Every row comes from one small tree of marks. The marks that hang from a mark follow it in brackets, in the order of their numbers. Every link used is in the known rows. Which tree was each row made from?
Known rows
Z553(Z587(Z881)): [ 17  -9   7 -44  16   9 -10   6   0  24 -18  -7  22  -7  12 -19  -3  19
   6  49   7  24  -5  19]
Z374(Z896(Z191)): [-40  13  21 -27 -19 -11  10  -8  23   1  -4  22  30   4  21 -37 -58  26
  -6  44  41  -1   9 -43]
Z896(Z191): [-18   7  22 -44 -26 -37  12 -18  35 -35  10  11  23   5  -8  -8 -34   5
   1   8  14   1  35 -17]
Z896(Z191(Z228) Z374): [ 14  -1  -2 -24 -49   1  18 -30  24  -4 -35  40  38  21 -26 -26 -35 -25
  12 -13  17 -23  29 -27]
Z881(Z329(Z228(Z191)) Z587): [-47   2 -40  70 -43   3 -22 -16   9 -10  54 -26   8 -71   0 -22 -11  -5
 -13  37   1  32  -8   1]
Z374(Z896(Z191(Z228(Z441(Z553(Z587)))))): [-21  18  11 -33   1   3  27   3  -4  10 -16  31  36  21  17 -40 -61  11
   5  21  24 -18  -3 -26]
Z191(Z228(Z441(Z553(Z587(Z881))))): [ 21  -6  -3 -52  21  30  10  42 -36  16 -14  18  18  17  -1  14 -27   4
  -4 -23  -8 -29   3 -17]
Z441(Z553): [  6   7 -11 -38 -48 -12   8  11 -19 -11 -21   6 -10  12  29   1 -25   5
 -18   2   8  17  15   5]
Z553(Z441 Z587(Z881(Z329(Z228(Z191))))): [  3 -38  15   2  22   8 -11   9   5  26 -16  -7  15  10 -12 -24  47 -21
  23  16 -18  27 -25  17]
Z587(Z553 Z881(Z329)): [  2   5 -11   7  -5  -3 -13   9 -23  -2  -8 -39 -25  -6  31  49  51  35
  -2  49   0  12 -38  -6]
Z329(Z228(Z191 Z441) Z881(Z587(Z553))): [-22   9  14  72  62 -27 -26 -41  31 -18  73  -7 -13  -8 -21 -11  25 -20
  -4 -54  17 -26  25   8]
Z329(Z228(Z441(Z553)) Z881(Z587)): [-19   9   0  52  12 -23 -47 -39 -21   2  60  -1  12  -9   1 -30  15 -31
  -8 -51   5  -5  19  36]
Z587(Z553(Z441)): [  5 -13  23   2  -6 -20  12   1  22 -15 -17  18 -25  19   2  39  56   3
  -4   3   4  13  -6   9]
Z374(Z896(Z191(Z228))): [-29  11  17 -42 -14  -1  14  -3   9   4  -5  33  33   4  13 -38 -61  25
  -2  37  33 -15   6 -50]
Z374(Z896(Z191(Z228(Z441)))): [-34  11  20 -31   2   5  16   4   9   7  -4  32  38  12  11 -27 -63  22
  -3  23  32 -25   8 -53]
Z191(Z228(Z441(Z553(Z587)))): [ 16  -4  -8 -45   8  27  17  40 -29   8 -12  30  19  16  -3  12 -37   3
  -4 -26  -8 -25  10 -14]
Z587(Z553 Z881(Z329(Z228(Z191)))): [ -7   2 -12  39  11  -7 -11   1 -14  -9   7 -45 -30 -26  13  41  61  30
   3  33   1  -2 -36 -18]
Z896(Z191(Z228(Z441(Z553(Z587)))) Z374): [ 21   5  -7 -11 -27  10  31 -24  11   4 -45  38  42  42 -22 -26 -37 -40
  20 -36  10 -31  19  -3]
Z553(Z441(Z228) Z587): [ 31 -23  22 -32   3  17   8   8  15  23 -29  32   7   8 -30 -13   6 -16
  15  -4 -31  24  -1  35]
Z881(Z329(Z228) Z587(Z553(Z441))): [-35  -3 -33  93 -52 -10 -19 -26 -11  -6  38 -20  -4 -56   5  -1  56 -21
   0  31 -17  41 -40  41]
Z881(Z587(Z553(Z441(Z228(Z191))))): [  3   5   9  12  10  -7   8 -15  47 -13  17  -5 -26 -19 -10   6  17 -18
 -18  15   0  17   2  23]
Z441(Z228(Z191) Z553(Z587)): [ 45  28 -16 -41   4  13  42  13   6 -12 -24   0 -40   1 -17  -6 -60   4
  -1 -21 -24  -7  19   9]
Z191(Z228(Z441)): [  1 -14   5 -44  12  29   3  43 -11   5   2  34  25   2 -11  28 -40  18
 -14 -22   1 -32  20 -44]

Write each row's tree
[-15   0   7  36   9 -24 -41 -23 -29  -1  43  12   8   7  -1 -12  15  -9
   0 -66   7 -18  24  10] | Z329(Z228(Z441(Z553)) Z881)
[  3 -16   7  11   2  -4 -13  13 -17   5 -17 -28 -25  17  21  46  84   9
   2  31 -13  15 -45   0] | Z587(Z553(Z441) Z881(Z329))
[ 50  25 -12 -48  23  17  32  16  -3  -2 -25 -17 -40   3 -13  -5 -46   3
  -2 -13 -26 -12   9   5] | Z441(Z228(Z191) Z553(Z587(Z881)))
[ -5 -19   7  41  19 -10 -12   3  -9  -2  -2 -35 -31  -2   2  38  93   1
   9  15 -11   0 -42 -10] | Z587(Z553(Z441) Z881(Z329(Z228(Z191))))
[ 17  -5  20  -3  -3 -10  15   2  18 -14 -16  18 -36   8 -12  44  44   6
  -3  -7 -12   4  -5   8] | Z587(Z553(Z441(Z228)))
[  3  15   6 -11  -3 -30 -33 -38  11 -11  42   8  -9  15  18 -10  11  -3
 -20   8  16  23  22  32] | Z329(Z881(Z587(Z553)))
[  2  -1   5 -14  27  15   6  30 -13  12 -22  -3  14  30  22  15 -19  -1
  -7 -23   4  -6   1  13] | Z228(Z441(Z553(Z587(Z881))))
[  8  -8 -11 -25  -7  14 -12  10 -13  25 -17 -14  23 -11  19 -13  -4  21
  10  57  -2  34 -21  21] | Z553(Z587(Z881(Z329)))
[ -3 -10  -5   9  27  17  -7  12  -3  20  -3 -22  19 -15   3 -12  -1  14
  15  28   0  12 -16   8] | Z553(Z587(Z881(Z329(Z228(Z191 Z441)))))
[ -4   1  10  -3  62  10  41  33  43 -17  -9  -3 -11  40   0  15 -48  -2
  -9 -46  15 -26  29 -21] | Z228(Z191 Z441(Z553(Z587)))
[-34  -4 -37  59 -49  10 -12  11 -39   3  12  -6  20 -33  11   7  -3  10
   8   2 -10  17 -21   9] | Z881(Z329(Z228(Z441(Z553(Z587)))))
[ 52  24 -19 -52 -12  20  15  11 -38  13 -32 -10 -22  -5   0  -3 -32   4
   2  -1 -33   4  -6  30] | Z441(Z228 Z553(Z587(Z881)))
[ 14   2  -3 -13 -31   8  26 -19  13  -1 -39  36  38  41 -20 -14 -37 -37
  13 -41  12 -36  25 -18] | Z896(Z191(Z228(Z441(Z553))) Z374)
[-20  -9 -10  15   7  13 -27  21 -25   8   8 -41   1 -18  15  16   9  16
  -5  11  -1  -5 -15 -34] | Z587(Z881(Z329(Z228(Z191 Z441(Z553)))))
[ 28 -10  33 -16  52  -1   2  11  17   0 -20 -20 -46  16 -12  46  65   8
  -2   3 -13 -16 -19 -15] | Z587(Z553(Z441(Z228(Z191))) Z881)
[-18   3   1  33 -11 -31 -59 -53  -7   0  69   5  12 -36  -7 -45  17 -15
  -8 -10  11  14  25  24] | Z329(Z228 Z881(Z587))
[ -1   0  14  -7  75  14  33  34  36  -9 -11 -15 -13  41   1  15 -38   0
  -8 -43  14 -29  20 -25] | Z228(Z191 Z441(Z553(Z587(Z881))))
[  8  -3   3  -9 -26  11  20 -19  24   1 -32  39  44  34 -27 -12 -38 -29
  13 -33  16 -36  28 -28] | Z896(Z191(Z228(Z441)) Z374)
[ 28 -24  26 -29  29  15  22  13  39  12 -23  27  -6  14 -41 -14  -4 -16
  13 -13 -26  12  10  15] | Z553(Z441(Z228(Z191)) Z587)
[ 19   8 -23 -32 -33   1   4   9 -41  10 -29 -14   0  13  35 -16 -10  -2
   1  26  -7  30 -15  35] | Z441(Z553(Z587(Z881(Z329))))
[-12   1  -6  48  27  -2 -10   6 -13  -5   6 -45 -26 -18  12  49  59  27
   4  19   1 -13 -36 -19] | Z587(Z553 Z881(Z329(Z228(Z191 Z441))))
[-11   0  14  55  34 -39 -30 -56  31 -20  67  -1 -22 -13 -24 -30  45 -27
  -1 -33  11  -6  24  14] | Z329(Z228(Z191) Z881(Z587(Z553(Z441))))
[-37  14 -42  93 -34  -9  -7 -24  10 -21  48 -32 -15 -65   3   2  23  -4
  -7  37   0  26 -25  18] | Z881(Z329(Z228(Z191)) Z587(Z553))
[-40  -5 -35  56 -54   7 -18  15 -38  -3  16  -6  15 -33  13  17  -6  14
   1  -3  -6  13 -13 -10] | Z881(Z329(Z228(Z441(Z553))))
[-13  10  -2  49  -4 -39 -49 -59  -6  -9  64   1  -5 -32  -6 -30  43 -13
  -3 -11  11  10  13  37] | Z329(Z228 Z881(Z587(Z553)))
[ 32  25 -10 -42  -9  11  33  18   9 -22 -15   0 -48  -2 -14  15 -62   9
 -19 -32 -16 -18  29 -24] | Z441(Z228(Z191) Z553)
[ 18 -40  34 -39  26   7 -12  11   8  34 -32   7  21  25  -5 -23  42 -20
  15  21 -11  30 -15  29] | Z553(Z441 Z587(Z881))
[ 15 -19  31 -15  33 -12 -10   8   3   4 -22 -20 -26  22  10  39  83   5
  -1  19   1   2 -25   0] | Z587(Z553(Z441) Z881)
[ 47  27 -22 -45 -31  14  24   8 -28   5 -31   8 -22  -7  -2  -4 -47   3
   0  -8 -31  10   5  36] | Z441(Z228 Z553(Z587))
[-40  -5 -31  60 -31   6  -5  16 -14 -13  21 -12   3 -28   3  17 -15  13
  -2 -11  -1   1  -5 -28] | Z881(Z329(Z228(Z191 Z441(Z553))))
